Each row comes from the steps of one path. Every step used is in the known rows, and no mark comes twice. Write the path behind each row, first mark first.
Known rows:
moru, liruval: [-0.09  0.16  0.13 -0.18  0.23 -0.09 -0.01  0.15 -0.42  0.34  0.33  0.18
  0.09 -0.44 -0.15 -0.10 -0.06  0.08  0.21 -0.40]
ditam, posi, vanib, liruval, moru: [ 0.06  0.04 -0.16 -0.10 -0.07 -0.08 -0.24  0.22 -0.23  0.44 -0.11  0.07
  0.24 -0.05 -0.33  0.28 -0.01  0.19  0.36 -0.68]
posi, moralag, liruval, vanib: [-0.18  0.03  0.13  0.00 -0.26  0.07 -0.18 -0.08 -0.34  0.11  0.27  0.11
  0.08 -0.36 -0.53  0.03  0.00 -0.06  0.05 -0.66]
moralag, liruval, vanib, posi: [-0.29 -0.15  0.05 -0.24 -0.11 -0.13  0.05  0.19 -0.24  0.07  0.32 -0.03
  0.02 -0.46 -0.52 -0.01  0.11  0.16  0.01 -0.66]
vanib, liruval, ditam, posi, moru: [-0.17  0.19 -0.03 -0.05 -0.24 -0.11 -0.01  0.53  0.05  0.38  0.00 -0.04
 -0.01  0.10 -0.54  0.05 -0.23 -0.13  0.26 -0.30]
ditam, liruval: [-0.20 -0.02  0.22 -0.18  0.02 -0.16  0.00  0.26 -0.09  0.52  0.35 -0.02
 -0.17 -0.12 -0.23  0.17 -0.13  0.12  0.35 -0.27]
posi, moru, liruval: [-0.25  0.21  0.16 -0.15 -0.01 -0.13 -0.03  0.31 -0.21  0.31  0.40  0.02
 -0.03 -0.29 -0.13 -0.25 -0.14 -0.01  0.16 -0.29]
posi, moralag, liruval: [-0.20 -0.04  0.08 -0.01 -0.29  0.11 -0.19  0.08 -0.28  0.28  0.20 -0.02
 -0.01 -0.24 -0.34  0.00 -0.04  0.01  0.19 -0.63]
vanib, posi: [-0.18 -0.17  0.07 -0.21  0.03 -0.12  0.13  0.45 -0.08  0.39  0.27 -0.08
 -0.01 -0.26 -0.21 -0.01  0.12  0.19  0.28 -0.43]
moru, liruval, ditam, posi, moralag: [-0.04  0.23  0.21  0.13  0.04  0.05 -0.21  0.35 -0.45  0.45  0.04  0.19
  0.33 -0.08 -0.27 -0.20 -0.04 -0.43  0.25 -0.16]
vanib, liruval, moralag: [-0.16  0.08 -0.20 -0.28 -0.02 -0.16  0.12  0.02 -0.30  0.32  0.25  0.20
 -0.16 -0.42 -0.36  0.48 -0.14  0.23  0.22 -0.55]
moralag, liruval, ditam, posi: [-0.22  0.04  0.12  0.00 -0.06 -0.09 -0.14  0.34 -0.22  0.29 -0.01 -0.06
  0.22 -0.01 -0.66  0.02 -0.19 -0.21  0.16 -0.44]
liruval, ditam: [-0.01  0.04  0.13 -0.03  0.13 -0.11  0.07  0.40 -0.04  0.51  0.26  0.06
  0.13 -0.21 -0.62  0.00 -0.08 -0.12  0.25 -0.27]
moralag, liruval, moru: [ 0.01 -0.15  0.04 -0.18 -0.05 -0.03 -0.09  0.11 -0.19  0.31  0.32 -0.03
  0.12 -0.45 -0.53  0.12 -0.13  0.26  0.14 -0.71]
moru, liruval, vanib: [-0.07  0.22  0.17 -0.17  0.27 -0.15  0.00  0.00 -0.46  0.18  0.40  0.34
  0.17 -0.56 -0.34 -0.07 -0.02  0.00  0.06 -0.42]
liruval, vanib: [-0.08  0.08  0.17 -0.11  0.15 -0.12  0.06  0.08 -0.20  0.22  0.33  0.18
  0.11 -0.34 -0.52  0.10 -0.04  0.05  0.12 -0.45]
posi, moralag, liruval, moru: [ 0.05 -0.14  0.07 -0.05 -0.27  0.13 -0.22  0.06 -0.22  0.36  0.27  0.00
  0.14 -0.37 -0.45  0.05 -0.05  0.12  0.16 -0.69]
moralag, liruval: [-0.25 -0.04  0.07 -0.16 -0.08 -0.06 -0.06  0.11 -0.24  0.23  0.23 -0.05
 -0.02 -0.30 -0.42  0.06 -0.12  0.15  0.16 -0.66]
ditam, posi: [-0.20  0.07  0.17 -0.03  0.10 -0.08 -0.05  0.28 -0.24  0.32  0.01 -0.02
  0.14  0.04 -0.24  0.13 -0.11 -0.03  0.29 -0.40]
moru, posi, vanib, liruval, moralag: [-0.17  0.12 -0.24 -0.32  0.00 -0.14  0.03 -0.12 -0.16  0.46  0.01  0.19
 -0.17 -0.38 -0.26  0.54 -0.04  0.08  0.22 -0.62]
moralag, liruval, moru, posi, vanib: [-0.01 -0.13 -0.02 -0.22 -0.03 -0.01 -0.18 -0.03 -0.07  0.45  0.08 -0.03
  0.13 -0.39 -0.44  0.17 -0.04  0.10  0.14 -0.77]

Write each row's path:
[-0.20  0.13 -0.25 -0.18 -0.08 -0.21 -0.08  0.05 -0.31  0.40  0.13  0.14
 -0.07 -0.30 -0.35  0.42  0.01  0.17  0.29 -0.59] -> posi, vanib, liruval, moralag
[-0.15  0.13  0.11  0.15  0.04 -0.13 -0.25  0.48 -0.15  0.51 -0.10 -0.05
  0.33  0.18 -0.55 -0.01  0.00 -0.30  0.33 -0.26] -> liruval, ditam, posi, vanib
[-0.19  0.19  0.08 -0.21  0.26 -0.20  0.02  0.00 -0.54  0.30  0.40  0.22
  0.04 -0.55 -0.18  0.14 -0.11  0.03  0.13 -0.31] -> moru, liruval, moralag
[-0.29  0.00  0.13  0.07 -0.30  0.10 -0.29  0.14 -0.38  0.21 -0.06 -0.09
  0.11  0.04 -0.27  0.02 -0.08 -0.11  0.21 -0.59] -> ditam, posi, moralag, liruval
[-0.21  0.28  0.20 -0.14  0.03 -0.17 -0.02  0.16 -0.26  0.12  0.47  0.15
  0.05 -0.42 -0.33 -0.22 -0.11 -0.06  0.02 -0.29] -> posi, moru, liruval, vanib
[-0.15  0.02  0.12 -0.13 -0.16  0.14 -0.07 -0.22 -0.18  0.15  0.15  0.17
 -0.01 -0.45 -0.46  0.14 -0.05 -0.15 -0.02 -0.66] -> moru, posi, moralag, liruval, vanib
[-0.14  0.03  0.08 -0.16  0.13 -0.05 -0.06  0.09 -0.03  0.52  0.03  0.02
  0.02 -0.19 -0.22  0.15  0.03 -0.06  0.27 -0.50] -> moru, posi, vanib
[ 0.05 -0.17  0.05 -0.33  0.03  0.03  0.03 -0.05 -0.06  0.38  0.21  0.02
  0.04 -0.53 -0.45  0.23 -0.17  0.16  0.08 -0.72] -> moralag, liruval, moru, posi
[-0.15 -0.16  0.10 -0.07 -0.18  0.06  0.02  0.40 -0.11  0.45  0.23 -0.07
  0.00 -0.17 -0.11 -0.07  0.21  0.07  0.32 -0.41] -> vanib, posi, moralag
[ 0.08 -0.15  0.22 -0.35  0.14 -0.06  0.08  0.09  0.09  0.66  0.31  0.07
 -0.10 -0.34 -0.25  0.35 -0.19  0.13  0.28 -0.34] -> ditam, liruval, moru, posi
[ 0.05 -0.13  0.19 -0.21  0.05 -0.14 -0.03  0.25 -0.05  0.61  0.43  0.02
 -0.01 -0.24 -0.35  0.23 -0.14  0.23  0.33 -0.33] -> ditam, liruval, moru
[-0.01  0.12 -0.18 -0.06 -0.08 -0.13 -0.08  0.36 -0.08  0.57  0.04  0.14
  0.09 -0.18 -0.62  0.10  0.02 -0.03  0.35 -0.51] -> posi, vanib, liruval, ditam
[ 0.02  0.09 -0.15 -0.21  0.02 -0.08  0.03  0.19  0.06  0.62 -0.06  0.20
  0.01 -0.27 -0.53  0.22 -0.01 -0.11  0.29 -0.53] -> moru, posi, vanib, liruval, ditam
[-0.03 -0.09  0.10  0.05 -0.26  0.15 -0.33  0.12 -0.33  0.28  0.02 -0.06
  0.26 -0.11 -0.36  0.09 -0.09  0.00  0.19 -0.64] -> ditam, posi, moralag, liruval, moru
[-0.43 -0.08  0.08 -0.20 -0.33 -0.17  0.02  0.35 -0.02  0.04  0.39 -0.20
 -0.11 -0.32 -0.50 -0.16  0.04  0.11 -0.02 -0.54] -> moralag, liruval, vanib, posi, moru
[-0.38 -0.07  0.21 -0.23 -0.24 -0.26  0.08  0.49  0.13  0.32  0.52 -0.16
 -0.25 -0.12 -0.31 -0.04  0.03  0.08  0.18 -0.17] -> ditam, liruval, vanib, posi, moru
[-0.34 -0.12  0.10 -0.17 -0.19 -0.12  0.12  0.60  0.13  0.36  0.36 -0.26
 -0.14 -0.11 -0.20 -0.16  0.06  0.14  0.24 -0.31] -> vanib, posi, moru
[-0.33  0.27  0.22 -0.07 -0.01 -0.13 -0.14  0.37 -0.31  0.23  0.15 -0.04
  0.07 -0.02 -0.06 -0.21 -0.20 -0.11  0.18 -0.24] -> ditam, posi, moru, liruval
[-0.16 -0.10  0.12 -0.20  0.09 -0.16  0.16  0.30 -0.12  0.23  0.35  0.05
  0.07 -0.37 -0.41  0.02  0.16  0.13  0.14 -0.45] -> liruval, vanib, posi
[ 0.01  0.18  0.16 -0.09  0.25 -0.13  0.03  0.32 -0.30  0.47  0.31  0.22
  0.20 -0.43 -0.46 -0.19 -0.08 -0.17  0.18 -0.24] -> moru, liruval, ditam
[ 0.21 -0.12  0.15 -0.15  0.00  0.19  0.00  0.02  0.00  0.55  0.19  0.14
  0.10 -0.39 -0.26  0.20 -0.04 -0.01  0.22 -0.48] -> liruval, moru, posi, moralag
[-0.25  0.10  0.12  0.07  0.04 -0.13 -0.28  0.32 -0.26  0.38 -0.11 -0.07
  0.22  0.18 -0.22  0.07  0.01 -0.10  0.35 -0.45] -> ditam, posi, vanib
[-0.12  0.25  0.17 -0.07  0.02 -0.14  0.00  0.48 -0.09  0.42  0.39  0.04
  0.07 -0.29 -0.43 -0.34 -0.16 -0.21  0.15 -0.13] -> posi, moru, liruval, ditam
[-0.05  0.08  0.19  0.19 -0.10  0.08 -0.18  0.41 -0.17  0.49 -0.02  0.03
  0.27  0.13 -0.46 -0.01 -0.06 -0.37  0.31 -0.20] -> liruval, ditam, posi, moralag
